Every row comes from one small tree of marks. The marks that hang from a mark follow it in brackets, in the order of their numbers. Every link used is in the known rows. Which tree was each row made from?
Known rows
J_115[J_645[J_150 J_182 J_274 J_308 J_336]]: 1.84; 0.17; 1.85; -0.20; 3.89; 2.36; -0.54; -5.11; -3.34; -0.23; -1.04; -5.20; 1.59; 1.05; 3.07; -5.41; -3.06; -5.25; 3.10; 0.10; -5.19; -2.34; -1.08; 1.09
J_645[J_17 J_115 J_117 J_182 J_336]: 1.95; -0.40; -0.69; -5.04; 3.93; 0.92; -0.25; -2.73; -0.61; -0.62; -2.62; -4.92; 2.92; 0.66; 2.30; -7.03; 2.18; -5.75; 2.76; 0.12; -4.43; -2.41; -8.08; 1.65
J_115[J_645[J_274 J_336]]: 1.27; 3.04; -0.37; -1.12; 2.71; -0.61; -0.72; -3.09; 0.70; 0.59; 0.08; -0.62; 0.77; 1.31; 0.76; -2.07; -0.21; -4.09; 1.11; -0.13; -0.76; 0.17; -0.50; 1.15
J_17[J_645[J_115 J_150 J_182 J_274]]: 1.32; -2.11; 0.56; -0.49; 2.81; 2.62; -1.30; 0.50; -5.59; 0.23; -2.58; -5.24; 1.36; 2.76; 2.29; -2.40; -0.84; -3.91; 1.13; 2.25; -3.60; -2.00; -3.70; 0.67
J_336[J_117]: -0.24; -0.26; -0.81; -2.47; -0.76; 1.50; -0.07; 0.78; -0.71; -2.56; -0.36; -0.86; 0.64; -2.04; 0.77; 0.69; -1.46; -0.85; -0.11; 0.24; 0.22; -0.72; 1.03; 0.31
J_308[J_645[J_117 J_274 J_336]]: 0.07; 2.30; 1.24; -3.62; 2.81; -1.00; -2.76; -0.03; 2.25; 2.83; -1.90; -2.51; 2.21; 1.99; 1.81; -3.10; 0.95; -3.31; 1.44; 1.12; -3.43; -0.71; -5.21; 1.61
J_645[J_17 J_115 J_117 J_150 J_182 J_274]: 2.68; -2.10; -0.65; -1.26; 4.52; 0.90; -1.83; -2.57; -3.87; -0.38; -2.43; -7.31; 2.92; 0.88; 2.92; -5.63; 1.10; -5.93; 4.99; -0.60; -6.42; -3.09; -8.56; 2.13
J_308[J_645[J_150]]: 1.84; -1.78; 3.69; 0.08; -1.21; 0.37; -0.23; 1.40; -0.75; 2.22; -2.34; -1.99; 1.00; 1.82; 0.39; -1.66; 0.29; -1.57; 0.43; 1.38; -2.66; -0.45; 0.27; -0.57
J_336[J_117[J_645[J_17 J_115 J_150 J_274 J_308]]]: 1.48; -2.05; 0.92; -0.97; 0.33; 3.30; -0.22; -0.50; -4.75; -3.04; -0.52; -6.80; 2.91; 0.40; 2.87; -0.72; -3.57; -2.97; 2.50; -0.43; -3.66; -3.49; -3.06; 1.33
J_150[J_645[J_182 J_274 J_308]]: -0.26; -0.11; 2.40; 1.23; 1.68; 1.22; -4.39; -2.93; -3.34; 1.91; -0.18; -4.93; 1.28; -0.25; 3.17; -2.87; -0.73; -0.76; 0.86; 0.31; -4.97; -0.21; -1.83; 2.21
J_17[J_645[J_115 J_117 J_182 J_274 J_308 J_336]]: 0.61; 0.64; 0.88; -4.60; 5.63; 3.17; -2.29; -1.03; -3.60; 0.53; -1.93; -6.70; 2.40; 2.65; 4.38; -4.13; -1.31; -5.07; 1.24; 1.37; -5.42; -4.01; -6.41; 1.51
J_645[J_17 J_150 J_182 J_274]: 0.46; -1.63; 0.10; 1.39; 2.43; 0.44; -1.97; -3.43; -3.40; -0.33; -0.04; -4.94; 1.45; -1.54; 1.25; -5.75; -0.66; -3.84; 4.16; -0.17; -4.43; -0.50; -6.06; 1.74
J_117[J_645]: -2.43; -0.98; -0.84; 0.83; -1.61; 2.17; 1.22; 1.36; -0.37; -1.14; 0.90; -0.56; 1.65; 0.85; -0.48; 1.55; -1.12; 1.76; 0.27; 0.29; 0.68; -0.78; -1.71; 0.06
J_150[J_645[J_17 J_182 J_274 J_308 J_336]]: 0.14; 0.99; 3.54; -0.85; 2.80; 0.81; -4.55; -5.15; -1.82; 2.15; 0.18; -5.91; 1.51; -0.36; 3.14; -7.18; 0.10; -3.83; 1.65; 0.39; -5.73; -0.26; -5.65; 3.38
J_645[J_150]: 0.70; -2.18; 1.80; 0.73; 0.00; 1.21; 0.91; 0.13; -1.19; -0.12; -1.09; -1.57; -0.31; 1.05; 0.34; -0.98; -0.42; -1.07; 1.10; 0.34; -1.23; -1.62; -0.47; 0.00
J_115[J_645[J_117 J_150 J_182 J_336]]: 1.08; -0.90; 0.96; -2.87; 2.73; 3.38; 1.43; -2.58; -0.88; -0.40; -2.13; -3.58; 1.86; 0.99; 1.51; -5.24; 0.40; -5.59; 3.25; 0.44; -3.80; -3.66; -2.94; 0.86
J_274[J_645[J_117 J_150 J_308]]: 0.64; -2.55; 2.25; -0.90; 3.91; 1.95; -0.16; 1.44; -0.76; -0.93; -1.70; -3.54; 1.16; 1.15; 2.09; -1.61; -1.79; -1.41; 2.12; -1.16; -2.75; -5.34; -2.21; -2.01
J_115[J_645[J_17 J_117 J_150 J_274 J_308]]: 3.32; 0.89; 2.73; 0.40; 3.05; 1.04; -1.18; -3.44; -2.47; 1.26; 0.55; -5.13; 1.87; 0.12; 1.79; -3.62; -0.46; -5.73; 4.34; -2.51; -5.30; -3.86; -2.80; 1.91
J_17[J_645]: -0.69; 0.32; 1.34; -0.97; -0.23; 1.76; -0.29; 2.26; -1.45; 0.85; 0.15; -0.43; -0.11; 0.92; -0.12; 0.31; 0.29; -0.82; -1.30; 1.35; 0.55; -0.85; -0.70; -0.17
J_274[J_645[J_150]]: 0.38; -2.73; 1.00; 0.40; 2.12; 0.52; 0.43; 1.74; -0.37; -1.31; -1.86; -0.93; 0.17; 1.23; 0.42; -0.83; -0.95; -0.72; 0.89; 0.21; 0.11; -2.12; -0.71; -2.48
J_115[J_645[J_17 J_117]]: 2.25; 1.92; 0.47; -1.28; 0.72; 0.17; 0.02; -1.57; 0.16; 0.81; 0.74; -1.12; 1.88; -0.74; -0.44; -2.34; 2.41; -4.30; 2.51; -1.97; -1.45; -1.73; -1.75; 1.03

Write each row's tree
3.46; -1.07; 2.05; -1.59; 2.47; -0.45; -1.80; 1.20; -1.52; 2.62; -4.24; -4.95; 2.58; 3.93; 2.49; -1.55; 1.29; -4.00; 1.95; 0.81; -5.10; -2.24; -3.62; 0.79  J_308[J_645[J_115 J_117 J_150 J_274]]
0.62; -3.25; 1.82; -0.90; 4.25; 2.35; -0.92; -0.65; -2.51; -1.38; -1.26; -5.73; 2.57; -1.16; 2.34; -5.88; -1.26; -3.21; 4.02; -1.34; -4.97; -4.91; -5.55; -1.34  J_274[J_645[J_17 J_117 J_150 J_182 J_308]]
-2.71; -0.08; -2.49; -1.15; -0.77; 2.47; -0.62; 1.12; -1.46; -3.32; 0.89; -2.18; 2.40; -1.23; 0.96; 2.08; -2.93; 0.14; 1.00; 0.33; 0.22; -0.92; -1.95; 1.32  J_336[J_117[J_645[J_274]]]
1.48; -1.02; 4.36; -1.96; 0.21; 0.66; 0.28; 0.37; 0.73; 2.10; -2.98; -2.22; 0.69; 2.73; 0.94; -3.73; 0.26; -2.99; 0.32; 2.19; -2.72; -0.89; -1.57; -0.10  J_308[J_645[J_150 J_336]]
1.60; -3.85; -0.44; -4.58; 4.12; 2.54; 0.68; 0.42; -2.31; -4.35; -5.00; -4.31; 2.09; 1.42; 3.10; -4.28; -2.14; -4.48; 1.11; 1.74; -2.10; -3.28; -2.43; -1.96  J_274[J_645[J_115 J_150 J_182 J_336[J_117]]]
2.52; -0.37; -0.28; -4.98; 3.29; -0.23; -0.38; 0.35; 0.23; -3.15; -2.59; -2.34; 1.80; 0.58; 1.47; -3.54; -0.14; -4.65; 0.29; 0.09; 0.01; -1.57; -2.95; -1.44  J_274[J_645[J_17 J_115 J_336[J_117]]]
3.60; -1.04; 1.24; -1.29; 0.01; -0.60; -1.57; -0.69; -2.63; 1.67; -2.89; -3.86; 3.19; 0.58; 1.31; -4.89; 1.74; -3.53; 0.95; 1.03; -4.35; 1.05; -2.55; -0.10  J_308[J_645[J_17 J_115 J_182]]
1.41; -1.21; 1.59; -4.60; 0.92; 2.67; -1.61; -1.38; -1.97; -0.86; -3.63; -4.59; 1.82; 1.09; 3.35; -3.72; 1.12; -3.71; -0.76; 2.27; -2.93; -0.82; -1.64; 1.78  J_150[J_645[J_115 J_182 J_336[J_117]]]
1.22; 1.68; 1.27; 1.17; 2.46; -1.07; -2.87; -3.29; -1.92; 0.81; 1.87; -3.68; 0.86; -1.23; 1.57; -2.77; -1.58; -2.22; 2.13; -1.69; -3.60; -0.48; -3.17; 1.50  J_645[J_17 J_274 J_308]
3.66; -4.13; 1.91; -0.13; 3.86; 1.39; -0.53; -1.26; -4.47; -1.74; -2.74; -5.93; 2.21; 0.81; 2.88; -5.45; -1.82; -3.61; 2.40; -0.54; -4.59; -3.18; -2.76; -2.24  J_274[J_645[J_17 J_115 J_150 J_182 J_308]]
2.10; -0.75; 1.25; -3.07; 0.83; 3.11; 1.06; -3.63; -2.29; -2.39; -1.19; -4.06; 2.03; -1.71; 1.23; -6.53; -0.65; -7.07; 2.95; 0.47; -2.97; -1.97; -1.71; 0.99  J_115[J_645[J_17 J_150 J_182 J_336[J_117]]]
1.08; -0.37; -3.05; -2.07; 4.61; 0.39; -2.14; -1.55; -2.72; -0.42; -2.29; -4.77; 2.95; 1.04; 3.03; -2.32; 0.54; -3.02; 2.83; -0.07; -4.43; -1.79; -5.65; 1.45  J_645[J_115 J_117 J_182 J_274]
1.15; -1.48; 3.34; -2.89; 4.90; 1.42; -0.25; -0.71; 0.57; -0.75; -1.39; -4.39; 1.32; 0.85; 2.17; -5.86; -0.81; -4.43; 2.99; -0.99; -3.57; -5.44; -6.07; -0.92  J_274[J_645[J_17 J_117 J_150 J_308 J_336]]
1.83; -2.79; 3.41; -4.86; 2.24; 6.04; 0.48; 0.07; -5.61; -2.13; -3.37; -7.21; 1.64; 1.86; 4.10; -4.26; -3.17; -5.41; 0.11; 2.74; -4.50; -4.70; -1.94; 0.05  J_17[J_645[J_115 J_150 J_182 J_308 J_336[J_117]]]
2.09; -2.14; -1.43; -1.16; 3.33; -0.51; -0.96; -0.32; -2.26; -1.79; -2.21; -2.79; 2.42; 0.17; 1.13; -4.13; 0.52; -2.65; 1.36; -0.27; -1.71; -0.57; -3.39; -1.99  J_274[J_645[J_17 J_115 J_182]]
2.63; -2.17; 0.80; -3.77; 4.72; 3.37; -1.00; -3.45; -5.15; -3.03; -3.75; -8.35; 2.20; 1.14; 5.48; -5.04; -4.47; -5.72; 2.41; 1.31; -6.49; -3.72; -3.28; 1.45  J_645[J_115 J_150 J_182 J_274 J_308 J_336[J_117]]
2.11; -0.10; 2.61; -2.96; 2.13; 3.08; -0.40; 2.15; -3.07; 1.27; -1.48; -4.27; 1.28; 2.82; 2.59; 0.09; 0.05; -2.50; -0.38; 0.39; -2.94; -4.53; -2.00; 0.09  J_17[J_645[J_115 J_117 J_308]]
-0.03; -3.09; 2.13; -1.38; 4.62; 2.52; 0.06; -1.40; -1.78; -2.09; -2.43; -4.33; 1.11; 0.82; 2.82; -5.57; -3.37; -2.53; 1.65; 0.82; -3.48; -3.44; -2.54; -2.16  J_274[J_645[J_150 J_182 J_308 J_336]]
0.90; -1.65; 0.64; 0.37; -0.46; 2.81; 1.34; 0.60; -3.06; -1.00; -0.43; -3.63; 2.17; 2.69; 1.72; 1.37; -2.48; 0.79; 0.06; 0.00; -1.87; -2.39; -0.36; -0.30  J_117[J_645[J_115 J_308]]
-0.89; -2.90; 2.55; 1.80; -1.01; 4.17; 1.87; 0.48; -2.81; -1.05; 0.42; -3.75; 1.30; 1.58; 1.19; 0.23; -3.37; 0.86; 1.40; 0.15; -2.25; -3.46; -1.13; -0.04  J_117[J_645[J_150 J_308]]
1.25; -0.94; 2.50; 1.70; 2.50; 0.87; -1.45; -2.13; -2.88; 0.38; -0.14; -4.46; 0.03; 0.97; 2.54; -1.37; -3.14; -1.66; 2.10; -0.46; -4.12; -2.45; -1.23; 0.83  J_645[J_150 J_274 J_308]
1.04; 0.41; 1.27; -2.86; 4.59; 2.48; -2.04; -1.59; -4.29; 0.25; -1.78; -5.92; 1.50; 2.76; 3.79; -3.96; -2.31; -4.34; 0.16; 2.00; -4.37; -2.06; -4.07; 0.92  J_17[J_645[J_115 J_182 J_274 J_308 J_336]]
-0.45; -1.55; 2.76; -1.87; 0.88; 3.57; 0.38; 2.95; -1.60; 1.07; -0.95; -2.77; 0.37; 1.88; 0.67; -0.61; 0.89; -2.63; 0.89; 1.22; -1.59; -4.28; -3.48; 0.43  J_17[J_645[J_117 J_150]]
-0.60; 0.36; 2.51; -1.68; 2.63; 1.97; -1.06; 0.25; -1.41; 1.07; -0.80; -2.99; -0.29; 2.99; 1.14; -2.67; -0.85; -3.92; 0.50; 2.31; -1.54; -2.05; -4.66; 1.29  J_17[J_645[J_150 J_274 J_336]]
1.75; -2.54; -1.34; -1.35; 4.83; 1.60; -1.29; -1.39; -3.81; -0.64; -3.45; -6.46; 2.60; 2.07; 3.45; -3.20; 0.00; -4.17; 3.98; 0.19; -5.64; -3.39; -6.09; 1.44  J_645[J_115 J_117 J_150 J_182 J_274]
4.60; -1.83; 3.97; -4.33; 2.01; 2.54; 0.79; -2.51; -3.08; -2.17; -2.62; -6.76; 1.13; 1.11; 3.54; -5.10; -1.98; -6.33; 1.50; 0.24; -4.42; -4.20; -2.46; 0.96  J_645[J_17 J_115 J_150 J_308 J_336[J_117]]
0.48; -1.43; 1.66; -3.29; 4.26; 0.62; 0.01; 0.24; 1.78; -0.88; -1.88; -2.65; 1.16; 1.08; 0.94; -5.32; 1.01; -4.53; 2.84; -0.38; -1.73; -4.04; -6.91; -0.86  J_274[J_645[J_17 J_117 J_150 J_336]]
-0.07; -2.59; 3.69; 0.05; 0.90; 4.83; -0.18; 0.32; -5.32; 0.17; -0.87; -5.02; 0.56; 0.56; 2.06; -3.08; -2.63; -2.09; 0.70; 1.68; -3.87; -3.49; -1.46; -0.24  J_17[J_645[J_150 J_182 J_308]]
1.67; -2.49; 3.55; -4.46; 3.96; 5.44; 0.35; 0.05; -4.27; 0.22; -3.46; -7.31; 1.83; 3.41; 4.10; -4.92; -1.01; -5.38; 1.42; 2.13; -5.75; -5.96; -5.34; 0.59  J_17[J_645[J_115 J_117 J_150 J_182 J_308 J_336]]
